Every row comes from one small tree of marks. The marks that hang from a mark follow it in brackets, in the order of their numbers. Every link used is in the known rows. Which tree was each row made from?
Known rows:
Q530(Q731(Q206(Q765))): [ -7.6   9.4  18.8  11.4  -0.1 -25.2 -12.9  -6.2   8.1 -11.3 -10.2 -24.4
  -4.9   7.2  15.6   5.1 -35.1]
Q592(Q507 Q765(Q206)): [-10.1  -6.9  57.3  23.8  24.5 -13.5 -16.6   4.6 -27.2  59.2  13.1  -9.5
  -2.5  18.3 -17.5  14.0 -65.4]
Q530(Q731(Q206(Q927))): [ -3.3   5.7  24.6  -4.1  20.1 -14.9  -8.8  -6.3  -7.3 -41.4 -31.6 -18.7
 -11.3 -12.1  16.4   2.4   6.5]
Q592(Q507 Q765(Q206(Q731))): [-17.4  33.3  47.9  51.3  19.2  -2.4 -47.6   2.0 -32.6  74.6  -6.0  -9.9
   0.9  10.0 -26.4  13.3 -68.5]
Q206(Q7 Q731(Q530) Q765): [ -8.2  60.4  14.3  11.2 -47.6  -2.1 -57.0  13.3  -5.2 -11.0 -18.8 -26.2
   7.8  25.6 -39.0  10.9  -8.2]
Q731(Q206): [ -9.8   4.4  42.5  -1.9   4.8 -21.2 -12.2   2.4  11.1 -25.6 -15.7 -14.3
   9.9  34.7  38.0  -8.0 -10.7]
Q592(Q507 Q765(Q206(Q7 Q927))): [ -1.1 -11.8  44.7   4.3   5.6 -11.2 -42.1  13.8 -48.1   6.5  -0.7 -16.1
  -8.1 -36.9 -33.8  26.9 -27.5]
Q507(Q592(Q765(Q206(Q7 Q927)))): [ -7.9 -16.8  30.8  -0.6  -4.6 -26.9 -39.1 -10.4 -43.9 -47.0 -19.5 -22.6
 -10.0 -20.0   1.5  16.0 -12.7]
Q530(Q731): [ -8.5  -6.5  36.3  19.8  29.3 -26.8  12.8 -28.1   3.7  20.0 -36.7 -31.6
  -6.1  46.3  -3.1  -3.3 -41.9]
Q7(Q206(Q731 Q927)): [-14.4  50.5  15.9  10.4  -8.1 -19.3 -46.8 -22.2   5.4  44.6 -56.5 -20.7
  14.5  47.5 -16.5   8.2 -24.2]
Q507(Q592(Q765(Q206(Q7)))): [-13.1 -26.2  38.1  22.1  -8.3 -30.7 -30.2 -18.2 -34.3 -27.4 -11.3 -27.7
  -6.0   7.7  13.3   8.9 -36.9]
Q530(Q731(Q206(Q7 Q765 Q927))): [  1.0   3.0   5.2  -7.5 -19.0 -21.0 -38.4   3.9 -14.6 -64.8 -22.3 -31.2
 -11.8 -50.2   1.3  17.7   1.4]
Q7(Q206): [-10.6   0.5  33.3   6.2  -6.8 -34.7  -3.1 -27.2  21.3  51.4 -28.0 -25.2
  16.6  83.7   6.1   1.0 -43.9]
Q592(Q765(Q206)): [ -9.0  -8.9  50.1  36.3   2.5 -18.6 -31.3  -2.6 -17.8  27.0  12.1 -16.9
   4.8  28.8  -0.1   1.1 -56.0]
Q206(Q7 Q731): [-13.2  25.8  30.4  27.4 -12.0 -19.3 -47.9 -10.9  -5.7  -4.7 -54.7 -34.9
  10.8  26.8  -4.4  -1.7 -24.0]
Q507(Q592(Q765)): [-13.7   4.1  46.1 -19.7  36.4 -41.1  -9.3 -15.4  -1.2  26.9 -20.7 -17.5
  -4.8  48.7  11.5   3.5 -33.9]
Q765(Q206(Q7 Q731 Q927)): [-12.2  21.1  21.4  43.6 -28.6  -4.2 -64.1  -9.2 -37.6 -42.5 -46.7 -28.6
   6.9 -15.0 -12.3   6.2 -14.2]
Q530(Q731(Q206)): [ -7.8  -4.7  32.7  21.2  17.2 -19.2   1.3 -12.2   2.2 -20.2 -25.4 -24.1
  -7.5  16.2  28.4  -4.5 -17.5]

Write each row's tree:
[ -9.5  84.4   1.1  -7.4 -45.4  -0.3 -55.1   2.8   5.1  38.4 -19.5 -12.3
  11.2  44.5 -51.9  20.6  -9.8] | Q7(Q206(Q731(Q530) Q765 Q927))
[-13.4  16.0  42.4  54.7  -4.5  -4.2 -63.2   4.2 -44.9  39.0 -11.8 -21.9
  -1.4 -15.7 -31.2  18.7 -56.0] | Q592(Q507 Q765(Q206(Q7 Q731)))
[ -4.1  56.6  21.0  -3.9 -25.1   9.0 -52.1  13.3 -20.9 -40.2 -43.4 -20.7
   1.5   5.4 -39.2   9.5  33.1] | Q206(Q7 Q731(Q530) Q927)
[  3.4  31.6  13.1 -37.4 -49.5  -0.5 -45.9  38.3 -10.9 -84.3   5.5 -12.2
   0.2 -23.0  -9.5  17.7  41.0] | Q731(Q206(Q7 Q765 Q927) Q530)
[-17.0 -11.1  43.5  17.5  15.6 -29.0 -14.7 -19.1 -21.4   7.2  -6.2 -16.5
  -4.1  35.1  16.2   3.3 -49.3] | Q507(Q592(Q765(Q206)))
[-14.4  64.3   3.2   1.1 -26.0 -23.9 -61.5 -14.5   9.1  53.2 -40.8 -21.5
  16.0  39.7 -27.4  18.5 -43.9] | Q7(Q206(Q731 Q765 Q927))
[ -3.5  -7.0  13.2  15.2 -23.9 -25.3 -27.6  -3.8  -4.4 -47.2 -16.5 -36.5
  -7.1 -21.9  11.6   9.4 -22.6] | Q530(Q731(Q206(Q7 Q765)))
[ -1.2  10.2  19.3 -28.9 -20.4 -31.2 -40.5   4.5  -3.7 -31.2 -29.5 -28.8
   6.8  -1.9 -18.8  15.8 -13.8] | Q206(Q7 Q765 Q927)
[-24.6  27.4  33.9  45.3  12.1 -18.7 -47.3 -21.9 -27.8  23.4 -25.3 -17.1
  -1.2  24.8   6.1   3.0 -53.6] | Q507(Q592(Q765(Q206(Q731))))
[ -3.8  70.7   7.6 -11.0 -43.3   3.1 -67.0  19.3 -16.2 -31.5 -27.0 -21.2
   3.9  -3.2 -49.4  17.7  15.7] | Q206(Q7 Q731(Q530) Q765 Q927)
[ -5.3   0.7  22.4  -6.8 -35.8 -28.9 -41.4  13.4   3.0 -51.8  -8.4 -26.2
   9.7  -2.8  23.7   7.0 -16.1] | Q731(Q206(Q7 Q765))
[ -6.0 -23.1  52.0  26.8   0.7 -14.8 -29.6   6.7 -37.8  24.9   7.6 -21.1
  -3.3  -8.4 -21.6  18.9 -53.5] | Q592(Q507 Q765(Q206(Q7)))
[ -8.5  50.3   8.7  -4.3 -25.1 -19.9 -72.8   4.3 -11.1 -16.8 -47.6 -30.4
   8.9 -12.9 -28.6  15.8 -17.9] | Q206(Q7 Q731 Q765 Q927)
[ -8.5  72.6  27.0  -6.9  -2.0   9.1 -38.4  11.1  -8.7  -4.8 -36.6  -9.8
   3.9  34.2 -36.5   3.6  20.9] | Q206(Q731(Q530) Q927)
[ -9.5  71.0  14.2   0.9 -27.0   3.2 -38.8  -4.7  -0.8  28.5 -36.1 -12.1
   8.4  54.3 -37.1  11.7   7.5] | Q7(Q206(Q731(Q530) Q927))
[  0.7 -11.9  19.3  -0.1  -1.9 -15.3 -24.2  -3.5 -20.4 -75.1 -39.8 -30.7
 -13.1 -39.2  13.4   7.1  19.2] | Q530(Q731(Q206(Q7 Q927)))
